Each row was made from one walk, in order. Every step used is in the known rows, and no mark comes twice. Write each row's walk.
In the rows, 128 means zero.
Known rows
keza mupelas: [ 96 114 127 128 135 134 126  93 119 130 107 102 148 127 124 148 153 146
 135 155 119 131 153 113 172]
sipi keza mupelas: [114 123 124 118 135 120 136 138 143 132 116 117 160 122 132 133 167 140
 157 144  99 128 150 161 178]
letu famit: [146 107 109 132 114 127 105 116 111  98 136 142 107 139 137 132 119 148
  98 143 124 148 118 146 199]
famit mupelas keza keso puga sipi: [ 87 140 107 177 178 169  78 138 132  89 158 160 126  94  74 120 159 145
 129 152  57 137 132 138 153]
keza keso famit: [174 117 102 145 106 102 131 129 158  73 107 119 124 130 171 113 117 146
  97 157 113 124 121 114 168]
puga sipi keza mupelas: [109 147 120 121 154 139 125 124 154 129 128 130 162  92  73 133 160 141
 163 165  79 119 145 170 196]
mupelas puga sipi famit: [ 75 165 133 141 134 136 138 110 126 108  84  91 101 100 122 129 143 102
 119 180  99 102 140 207 119]
sipi famit keso keza: [ 69  73 142 180  67 110 122 128 123 126 154  94 137 103 135 172 207 122
  98 113  69 155 160 153  80]
mupelas puga: [104 127 140 131 138 127 129 126 103 122 103  95  85 137 165 121 132 119
 154 164 128 126 146 167  90]
keza keso famit mupelas puga: [128 142 115 137 109 128 112 141 131  91 110 109 105 148 175 121 132 160
 103 163  99 115 149 132  99]
keso puga mupelas keza sipi famit: [ 76 105 126 150 145 157 173 105  67 118  78 133 122 105 128 156 208  74
 114 166  94 141 142 174 134]
mupelas famit sipi keza keso: [145 131 109  97 127 121  87 165 196 103 112 122 112 118 176 105 131 156
 135 162  85 138 105 209 151]
puga sipi keza keso: [134 151  97 144 166 143 102 166 179  95 152 127 135  75 100 102 133 135
 145 156  84 107 123 182 208]
puga sipi keza keso famit: [188 147  99 138 122 109 128 157 191  70 127 145 137  97 126 100 123 141
 122 166  76 111 112 167 189]
sipi keza: [148 138 127 116 128 115 138 179 155 131 140 145 140 124 137 115 146 121
 151 115 105 124 124 182 134]
famit mupelas: [114 156 125 118 120 151 104 146 133 145 156 152 154 139 100 143 139 152
  96 101 109 122 137 101  99]
letu famit keso keza sipi: [100  58 133 191 103 165 116  90  76 144 167 102 113  99  94 166 192 129
 103 150  56 182 163 116 150]
famit keso puga mupelas: [121  59 108 127  86  95 128 149 104 108 166 169 153  97  94 180 195 107
 164 158 104 164 150 110 121]
keza keso famit mupelas: [157 146 101 132  97 128 107 146 160  94 139 142 152 140 138 127 129 170
  71 129  96 114 130  90 137]
famit sipi keza mupelas: [112 144 132  84 123 151 107 133 144 146 109 120 150 124 144 140 154 162
 170 140  95 134 140 167 151]
letu famit mupelas: [132 137 107 120 106 151  82 136 119 117 167 165 135 149 107 147 130 172
  71 115 106 141 128 118 163]
keza mupelas puga: [ 74 114 137 133 144 131 128  93  93 124  85  72 105 136 161 139 155 139
 160 187 122 129 168 156 130]
sipi keza mupelas famit: [126 104 127 106 127  79 138 127 174 119  88 120 142 137 140 134 165 143
 129 185  82 149 128 198 155]
letu famit sipi keza mupelas puga: [102 125 129  94 121 146  96 120 106 118  90  99  88 144 187 135 151 165
 171 184  95 148 150 217 163]
keso keza mupelas puga sipi: [ 48 120 155 146 168 156 100  72 104 120 121 101 103  93  78 154 180 144
 153 195  84 130 162 173 127]
sipi famit mupelas keza keso puga: [ 69 110 110 185 144 136 106 154 122  79 114 125 120 131 167 124 189 135
  95 126  76 141 140 161 134]
keso puga sipi keza mupelas famit letu: [134  93 147 144 131  79 146  99 157 142 124 146 167 131  48 147 177 109
 171 209  52 144 147 166 121]
sipi puga mupelas keza keso famit letu: [166 142 129 143  96  79 142  77 108 116 133 138 171 141 131 118 144 107
 140 182  86 101 142 121 149]

Write each row's walk
[ 28 127 154 153 142 139 120  77 111 109  87  79 106  94 109 160 198 124
 111 187  79 118 160 206 125]
keso keza mupelas puga sipi famit
[135  43  96 129  75  96 112 140  92  85 172 179 136 105  99 184 189 119
 145 168 101 181 145 121 172]
letu famit keso puga mupelas
[161 143 117  78 102 148  89 162 146 123 136 160 111 134 160 125 122 160
 143 122  97 149 106 202 162]
letu famit sipi keza
[105 127 120 130 167 192 149  89  61 143 116 144 133  95  95 148 167  97
 148 170 107 137 139 138 147]
puga mupelas keza sipi
[ 89  65 142 173  87 121 104 130 118 137 182 113 134 105 113 166 192 137
 129 113  73 167 157 123  82]
famit keso keza
[142 160 134  76 113 147 107 172 160 146 128 150 129 125 152 119 130 143
 167 110 101 132 114 189 106]
famit sipi keza
[109 123 136  74 108 131  93  85 154 138  74 115 120 142 148 150 132 173
 130 182  98 159 121 160 113]
keza mupelas famit sipi
[128 171 113 117 140 151  92 166 138 114 158 161 112 112  93 121 142 146
 137 158  64 124 135 217 156]
letu famit mupelas puga sipi keza
[136 123 128  36  99 126  92 109 149 127 102 171 120 122 123 166 132 148
 131 183 120 151 100 171  94]
puga mupelas famit sipi
[127 108 118 125  76  76 142  97 118 153 129 107 151 104  97 147 177  99
 120 210  47 158 152 138 137]
keza sipi puga mupelas famit keso
[159  62 122 121 119  61 140 139 154 110 147 170 161 126  90 152 186  93
 162 203  93 138 131 167 126]
sipi keza keso puga mupelas famit letu
[110  95 128 116 125  91 129  87 154 118  78 106 132 140 132 146 151 153
 108 195  99 153 132 152 149]
keza mupelas famit
[ 62  55 139 169  96 122 106  93 109 139 155  89 153 104 110 179 210 154
 136 144  68 164 180 108 129]
famit keso keza mupelas
[120 130 145 159  91 112 164  97 117 152 120 103 165 140 112 145 145  85
 123 138 116  97 149 131  97]
sipi famit letu
[143 168 121 118 150 136 126 164 169 127 150 160 145  87  75 112 135 120
 158 139  82 114 120 190 155]
puga sipi keza
[ 92 164 123 123  99 139 124 145 139 133 125 129 156 140 125 148 156 135
  62 101 103 108 139 135 102]
sipi famit mupelas
[ 90  94 158 157 154 173 133  89  87 160 134 112 113 107  93 152 191 115
 106 134  91 149 144 121 109]
keso keza sipi
[133 151 134 118  98 121 128 138 120 115 110 131 111 161 161 131 135 150
 111 148 100 122 145 135  60]
keso famit mupelas puga
[ 86 202 150 150 148 155 126  95  79 183 118 106 141 143 124  95 162 119
  99 127  46 120 152 138 127]
famit mupelas keza sipi puga
[118  64 121 178  86  97 129 156 117 119 154 127 132 121 128 145 176 118
 159 134  77 175 156 108  99]
famit keso puga
[152 105 131  45 107  95 110 173 167 117 111 198 124 127 135 151 177 133
 163 163  90 166  99 220  90]
keso puga mupelas famit sipi keza
[143  82  95 167  63 119 105 130 113 109 170 115 128 118 132 145 133 142
 123 146  82 171 147 121 179]
letu famit keso
[111 151 100 105 133 145  56  97  99  86 130 135 106 115 173 115 139 159
 123 172  95 137 115 188 232]
letu famit sipi puga mupelas keza keso
[116 157 144 158 111 133 153  85 129 150 133 118 170 108  54 143 137  84
 128 159  95  89 144 138 115]
puga sipi famit letu
